Each row comes from the steps of one walk. Every step used is in the known rows, and no mark comes twice. Write the walk behind each row, first mark first.
Known rows:
mozoz, kefeg, bures: [ -3.5  -2.3   5.5   2.6  -6.3  33.7  30.2  -5.1 -11.0   5.9   2.2  -1.1
  -1.7  -6.2 -21.1  -0.7 -31.9  -8.5  24.0  20.2  -0.2   9.4  11.3   4.1]
kori, kadi, kefeg: [ -3.0   5.0  -2.3   2.7   1.2 -14.6 -30.4 -17.2 -10.2  29.5   2.4   4.3
   5.6  -6.2 -25.3   4.5   1.8   8.6   8.0  -0.5  11.5   0.8 -27.7  12.8]
dodas, mozoz, kori: [  2.6  -4.3  -4.1   2.0  11.7  10.0  47.7  12.9   3.2  26.5   0.8   4.0
   5.5  10.4 -16.6   6.3  14.7   2.1   4.2 -14.7   1.0  -1.8  13.6   5.2]
sisumi, kefeg, bures, dodas, mozoz: [  0.8  -0.7   7.3  -3.8  -1.2  12.8  32.8  12.0   2.8  -8.1  -4.8  -2.4
  -9.6   6.4 -36.3  -4.5  13.5 -17.9  -1.6   3.2   1.8   6.9  32.6  13.5]
gevu, kefeg, bures, dodas: [ -6.8  11.1  10.6  -2.0   3.3 -29.7  27.5  15.9  -9.4 -12.7   2.7  -1.6
 -10.4 -27.4 -31.0 -14.6  -7.8 -11.1  -5.6   7.6   3.0   7.8  30.2  11.9]
sisumi, kefeg, bures: [ -6.7  -2.0   7.4   3.7  -6.3  26.7  31.4  -5.1  -6.5  -9.6  -2.1  -1.2
  -2.6  -7.9 -17.8  12.4 -21.5 -17.6  26.8  22.8   0.7  12.7  15.0  -0.4]
dodas, mozoz: [ -0.6  -4.0  -2.4   1.8  -2.5  -0.3  45.7  -6.9   5.2  25.8  -1.2   2.5
   6.2   9.1 -27.3   5.7  23.6   3.4   7.6 -12.4  16.9   1.1  11.4   6.2]
kori, kadi, kefeg, bures: [ -2.8  -2.7   3.3   1.8   4.6  -8.9 -42.3 -18.8 -11.0  26.9  -4.0  -4.3
  -2.6 -11.7 -38.9   0.8 -19.1  -7.7  27.3   6.3   9.9  12.4 -18.6  12.0]
kori, mozoz, kefeg, sisumi: [ -1.0   0.2   3.3   4.6  20.1  33.0  45.3 -15.2  16.7 -30.3   6.5  -4.9
   5.7  18.1  36.7 -25.3  16.0   3.1   1.8  11.4  21.1  -5.2   1.1  -3.6]
kori, mozoz, dodas, bures, kefeg: [ -1.3   6.7  -0.7  -1.4  28.1 -26.7  36.4 -14.0  16.8  22.2   0.3   4.4
   3.7  10.1  17.7  28.4  -0.4   2.9 -10.7 -28.8   1.5 -12.1  40.3  12.6]
gevu, kefeg: [ -6.4  10.9   1.5   5.4   2.0 -30.3  39.3  -3.6  -7.3 -11.0   8.3   4.9
   5.7 -26.8 -12.9   8.2   0.5   6.4   5.1   7.3  10.9  -0.1   6.7   2.8]
sisumi, kefeg, bures, dodas, mozoz, rubi: [  6.0   0.5  10.8  -9.4 -10.2  30.4  29.7   9.3   1.8  -6.2  -5.1  -4.4
 -12.9   8.0 -35.3  -5.4  -7.3 -27.5  -1.6  31.6  -4.2   7.5  38.3   9.4]
bures, dodas, mozoz: [ -1.8   4.1   0.7  -4.3  -4.5  -6.4  45.8  13.5   2.6  25.9  -0.6   4.3
  -2.0  14.4 -31.5 -13.2  36.5   1.1 -22.9 -18.6  10.8  -2.8  24.4  14.3]
kefeg, kadi, kori, mozoz, rubi: [  5.3   3.6  -6.3  -1.7 -29.8  33.8 -19.3 -10.0  22.1  -0.2  -5.6  -2.8
   3.8  12.3  22.2  -0.5   5.1   0.9   3.8  26.3  -1.9   5.2 -28.7 -26.1]
sisumi, kefeg, kadi, kori: [ -1.4   5.5  -6.6   5.3 -35.6  31.0 -21.9   4.6  -6.8 -34.7  -0.9   5.4
   6.0  -6.3  24.2  13.6  -0.3   8.1   5.3  16.4 -12.8   4.1 -32.8 -24.4]
dodas, mozoz, rubi: [  5.2  -3.3   0.9  -4.6 -11.6  17.8  43.8  -9.8   4.2  27.3  -1.4  -0.5
   3.4  10.6 -26.4   4.4   3.9  -6.0   5.9  16.9  10.5   1.8  16.2   2.2]
sisumi, kefeg, kadi, kori, mozoz: [  2.9   6.7  -8.2   5.3 -21.5  28.6 -18.1  -6.3  22.2 -35.0  -4.0   2.1
   5.6   8.8  31.1  12.1  23.3   6.1   7.4  11.5  -3.5   2.1 -34.3 -23.6]
gevu, kefeg, kadi: [ -3.7   9.8  -2.0   4.4  -5.2 -19.8 -15.1  -7.6  -8.3 -35.7   2.2   2.5
   5.6 -29.8 -14.6   2.9   2.4  14.8   7.3  11.0  11.1   2.2 -24.3   3.4]
bures, kefeg, kadi, kori: [ -0.6   5.1  -7.1   1.7 -35.7 -30.9 -28.3   4.2  -7.5  -6.6   1.7   4.9
  -2.4  -9.1  11.1  18.1  13.2  11.8  -0.3   6.2 -12.2  -0.5 -30.5 -20.7]
sisumi, kefeg, bures, dodas, mozoz, kori, kadi: [  6.1  -0.7   3.7  -3.7  25.5  23.2 -25.3  16.6  -4.4 -10.6  -7.3  -1.6
 -11.0   4.1 -23.7  -7.0   6.0 -16.5  -1.5  -5.9  -8.2   1.4  13.7  10.7]
kadi, kori: [ -6.2   3.4  -3.9   4.8 -28.3   7.8  33.7   8.1  -6.1  20.6   4.1   5.5
   6.2  -0.2  16.3   5.7  -0.3   3.8   0.5  -2.2  -6.3   3.7  -0.4 -23.6]
dodas, bures, kefeg, kadi, kori, mozoz: [  1.9 -23.4  -6.5   1.0 -17.7 -32.3 -29.9 -10.0  22.3  -6.7  -4.3  -0.2
   5.1   4.1  33.6  17.4   4.4   9.8  -1.8 -12.5  -9.2  -6.7 -22.8 -17.7]
kefeg, bures, dodas, mozoz, kori, kadi: [  3.7  -4.1   2.1  -5.6  26.1   9.9 -24.1  16.8  -4.4  20.7  -8.6  -4.8
 -10.8   6.1 -32.8 -19.3   8.6 -12.6  -3.7 -20.8  -1.0   2.9  14.1  11.1]
kori, kadi, kefeg, bures, dodas, mozoz: [  4.4  -1.4   3.5  -6.1   8.8 -22.5 -40.8  -0.9  -2.5  28.5  -5.9  -5.3
 -10.4   2.7 -57.7 -16.1  16.7  -8.3  -0.2 -14.4   9.7   6.7  -0.5  26.3]

Write each row's walk:
[  0.2   5.1  -7.4  -1.5 -12.6 -13.8 -33.7   6.1 -13.7  -7.3  -0.5   5.4
   4.5  -8.6  38.6  26.2 -24.8  13.9 -14.8 -24.4 -24.0  -6.8   3.0 -12.8]
mozoz, dodas, bures, kefeg, kadi, kori
[ -4.0   5.2   6.6  -3.5   3.0 -15.0 -42.4   2.3 -13.0  27.4  -3.3  -2.2
 -10.0  -6.6 -42.8 -17.5  -6.2  -9.5  -2.7   0.1   4.2   8.2  -5.7  20.2]
kori, kadi, kefeg, bures, dodas
[ -7.1 -24.0   2.5   0.1  -6.0 -40.3  31.2  -6.8  -6.2  20.4   2.6   5.1
   5.1  -6.6  -1.3  21.8 -20.0   2.0  -2.0  -8.5  -1.1  -7.2  17.6   5.4]
dodas, bures, kefeg
[ -8.4 -30.4   7.8   1.6   9.8 -32.7  30.3  -7.5  -8.2 -18.0   4.9  -5.0
   4.4  -3.7  35.6  -5.3 -16.4  -1.4  -7.4  -6.0   8.2  -8.5  18.9  -3.8]
dodas, bures, kefeg, sisumi
[ -5.9  -1.2   5.3  -1.1  28.5 -16.1  30.5  -3.0 -14.1 -17.9   5.1  -2.3
   3.5  -0.8  48.4   1.9 -21.1   0.6 -17.9 -21.9   2.0 -10.9  42.5   2.0]
mozoz, dodas, bures, kefeg, sisumi
[  1.9   7.7   3.1  -2.5 -12.9  25.1  23.7  17.2  16.4   4.0   2.0  -1.6
  -9.1  12.5  10.9 -18.6   3.2 -10.3  -7.8   6.1 -13.0   4.6  16.0 -11.2]
kadi, kori, mozoz, kefeg, bures, dodas
[  8.6   6.7  -6.0  -3.5 -30.4 -15.1 -25.8 -10.0  20.9  -3.9  -1.9  -1.1
  -4.7   7.3  18.1  15.7  16.6   1.6   0.1  31.2  -8.2  -1.9 -27.6 -23.4]
bures, kefeg, kadi, kori, mozoz, rubi
[  6.7 -22.0  -4.1  -5.3 -27.0 -14.6 -32.7 -13.0  21.7  -5.1  -5.5  -3.0
   2.9   5.1  33.9  16.7 -16.7   1.0  -3.1  15.7 -14.4  -6.1 -17.2 -21.5]
dodas, bures, kefeg, kadi, kori, mozoz, rubi
[ -0.6   6.5   7.6  -3.1   7.0  24.9  34.0   4.4  15.5   7.0  -0.2  -2.0
  -9.9  13.1 -18.4 -20.3   4.8 -12.1  -4.1  10.3   3.6   3.9  21.8  13.7]
kori, mozoz, kefeg, bures, dodas
[ -0.9   5.0   4.0  -3.6  17.1  -4.5 -41.7  21.5 -14.8  28.5  -1.7  -0.4
  -9.9  -5.5 -31.8 -16.6 -15.6  -9.8  -6.2  -3.9 -11.9   5.1  -3.0  19.3]
mozoz, kori, kadi, kefeg, bures, dodas
[  5.1  35.3 -10.1   4.1  -1.7  45.1 -17.3  -1.8  16.5 -33.7  -3.6   5.6
   4.5  11.7  44.0  19.6  18.4   9.2  -3.2  -3.7  -9.6  -0.5 -11.0 -17.4]
sisumi, kefeg, kadi, kori, mozoz, dodas
[  6.1   0.0   0.0  -3.9  35.8  -8.7 -29.4  19.6  -4.4  -7.0   3.3  -4.7
  -2.3  13.3   4.6 -39.6  30.1   3.6 -28.6 -21.8   7.1  -9.1  -6.8  16.2]
bures, dodas, mozoz, kori, kadi, kefeg, sisumi
[ -2.3 -23.7  -5.7   0.5 -32.2 -30.4 -33.6   1.7  -6.7  -7.0  -1.9   2.6
   5.1 -11.6  26.3  19.0 -19.9  11.4  -4.6  -8.6 -17.5  -4.4 -20.4 -18.6]
dodas, bures, kefeg, kadi, kori
[  1.7   1.5  -1.3   5.2   0.5  33.6  34.3  -2.3  16.7 -33.1   9.2  -4.6
   6.0  17.6  65.7 -24.2  13.7   4.2  -2.1   8.3   5.1  -4.3  -5.8 -27.8]
kadi, kori, mozoz, kefeg, sisumi
[  8.8  12.0  -5.1  -0.8 -19.0  -3.8 -24.3  -9.4  20.8 -35.9   0.8  -3.0
   3.6 -14.9  22.5   2.9   3.6   5.4   4.2  31.7  -1.6   1.6 -27.9 -23.7]
gevu, kefeg, kadi, kori, mozoz, rubi
[ -4.0   4.4  -2.9   1.1 -15.6 -31.5 -16.9  -8.3  -7.9  -3.5  -0.3   4.6
  -2.9  -8.9 -17.8  16.6  15.8  10.3   3.7   9.8   4.8  -1.6 -24.0   3.5]
bures, kefeg, kadi
[  5.1  -7.9   3.8   0.2  -0.8  25.3  32.3  -8.7   0.6   7.3  -1.4  -4.0
  -1.9   2.9 -35.5   1.1  -9.7  -6.9  27.0   6.6   5.9   7.2  16.0  10.6]
dodas, mozoz, kefeg, bures
[ -2.5   4.1  -3.3  -1.8   6.1 -13.9 -22.9  -6.7 -14.1  -3.4  -3.1   4.5
   3.3  -7.8  10.0  25.2 -23.1  12.7 -10.8 -20.7  -7.4  -7.3  10.3  12.0]
mozoz, dodas, bures, kefeg, kadi
[  8.9   6.6  -7.6  -4.4 -31.3  24.1 -21.6  22.8  -2.6 -17.6   1.3   3.8
  -0.5   9.2   1.5 -17.2  24.2  17.0 -24.9  -6.3 -12.8  -5.1 -19.3  -5.4]
bures, dodas, mozoz, kefeg, kadi, kori
[ -5.1 -24.7  -0.7  -0.3 -12.8 -30.5 -22.9 -11.4  -7.7  -4.2  -3.4   1.7
   4.7 -10.6  -2.9  17.8 -17.7  10.5   0.1  -5.2  -1.3  -5.4 -13.6   5.7]
dodas, bures, kefeg, kadi
[ -1.2  -1.3   0.4   4.0  30.5   4.4 -30.7   2.4 -13.3  -8.9   5.9  -3.5
   5.1  -0.9  22.7 -21.9  -4.7   3.5  -0.7  -1.6   6.3  -3.8 -24.8   1.9]
mozoz, kori, kadi, kefeg, sisumi
[  7.1   6.5  -3.8  -4.4  20.1 -17.7 -27.6  20.1  -3.6  32.4   2.4   4.8
  -2.0   8.8 -32.1 -12.5  27.8   7.2 -22.7 -24.3  -3.1  -8.3  -8.0  25.5]
bures, dodas, mozoz, kori, kadi, kefeg
[  0.0  -2.9   1.7   2.4  18.3   2.0 -41.1   1.4 -12.2  27.7  -1.9  -3.1
  -1.8 -10.2 -26.6   1.6 -28.7  -8.4  23.9   2.9  -6.9   9.0 -15.9  11.4]
mozoz, kori, kadi, kefeg, bures
[  8.9  -8.9  -1.0   0.9  24.3  -5.7 -39.4  -1.6  -0.8  29.7  -5.0  -6.3
  -2.7  -1.5 -42.2   2.8  -6.7  -7.5  27.2 -10.6  -0.7   7.2 -11.9  17.0]
dodas, mozoz, kori, kadi, kefeg, bures
[ -0.1   5.1  -4.0   3.7  15.5  -4.2 -29.0   2.2 -11.8  30.2   4.5   5.7
   5.8  -4.7 -13.7   5.3  -7.4   7.5   4.2  -4.4  -3.6  -2.9 -25.5  12.1]
mozoz, kori, kadi, kefeg
[ -7.8  -1.0   5.8   2.5   6.3 -33.3  36.2  -4.6  -8.7 -17.8   7.7  -2.1
  -3.5  -0.9  20.3  -6.3  17.5  -1.1  -3.8   8.5  14.6  -4.4   9.2  -5.6]
bures, kefeg, sisumi
[ -2.0  -0.3   4.1  -0.7  43.6 -18.9  35.0 -13.9  14.7 -17.5   1.5  -4.8
   3.7  14.8  54.9   0.8   2.8  -1.6 -15.7 -26.3  11.7 -12.8  40.7   3.5]
kori, mozoz, dodas, bures, kefeg, sisumi
[  3.0  -0.1   0.6   3.2 -12.1  31.6  23.8  -3.5  17.8   3.3   1.3  -3.2
  -0.8   8.1  14.8  -0.1 -10.1  -8.6  22.6  12.5  -7.6   7.7   2.8 -18.4]
kadi, kori, mozoz, kefeg, bures
[ -4.0   1.9  -3.9   3.8  18.1  17.5 -13.2   0.4 -13.2  21.8  -0.2   5.4
   4.4  -2.6   0.1   1.5  -5.4   4.4   4.1  -7.4   0.6  -2.9 -13.1  -1.9]
mozoz, kori, kadi
[ -5.1   5.8   8.7  -3.4  -7.5  27.2  29.6  15.7 -13.9   6.6   2.5   1.0
 -10.4  -1.3 -24.9 -18.3 -18.6 -10.1  -6.0  13.6  -6.0   5.5  24.6  13.2]
mozoz, kefeg, bures, dodas
[ -7.1   4.2   5.9   5.4  17.5 -21.3  37.9  -4.2  -9.1 -49.8  10.2  -3.9
   4.7 -23.2  23.8 -19.7   3.6   3.0  -0.2   9.4  20.7  -1.4   8.8  -5.3]
gevu, kefeg, sisumi
[  1.5   3.2  -9.8   0.6   2.5  33.7 -22.0  -4.8  16.4  -2.7  -7.9  -0.3
  13.1  11.6  49.7   8.7 -12.8  12.4  -9.3 -32.6  -8.3  -2.2   0.5 -14.7]
kefeg, kadi, kori, mozoz, dodas, bures
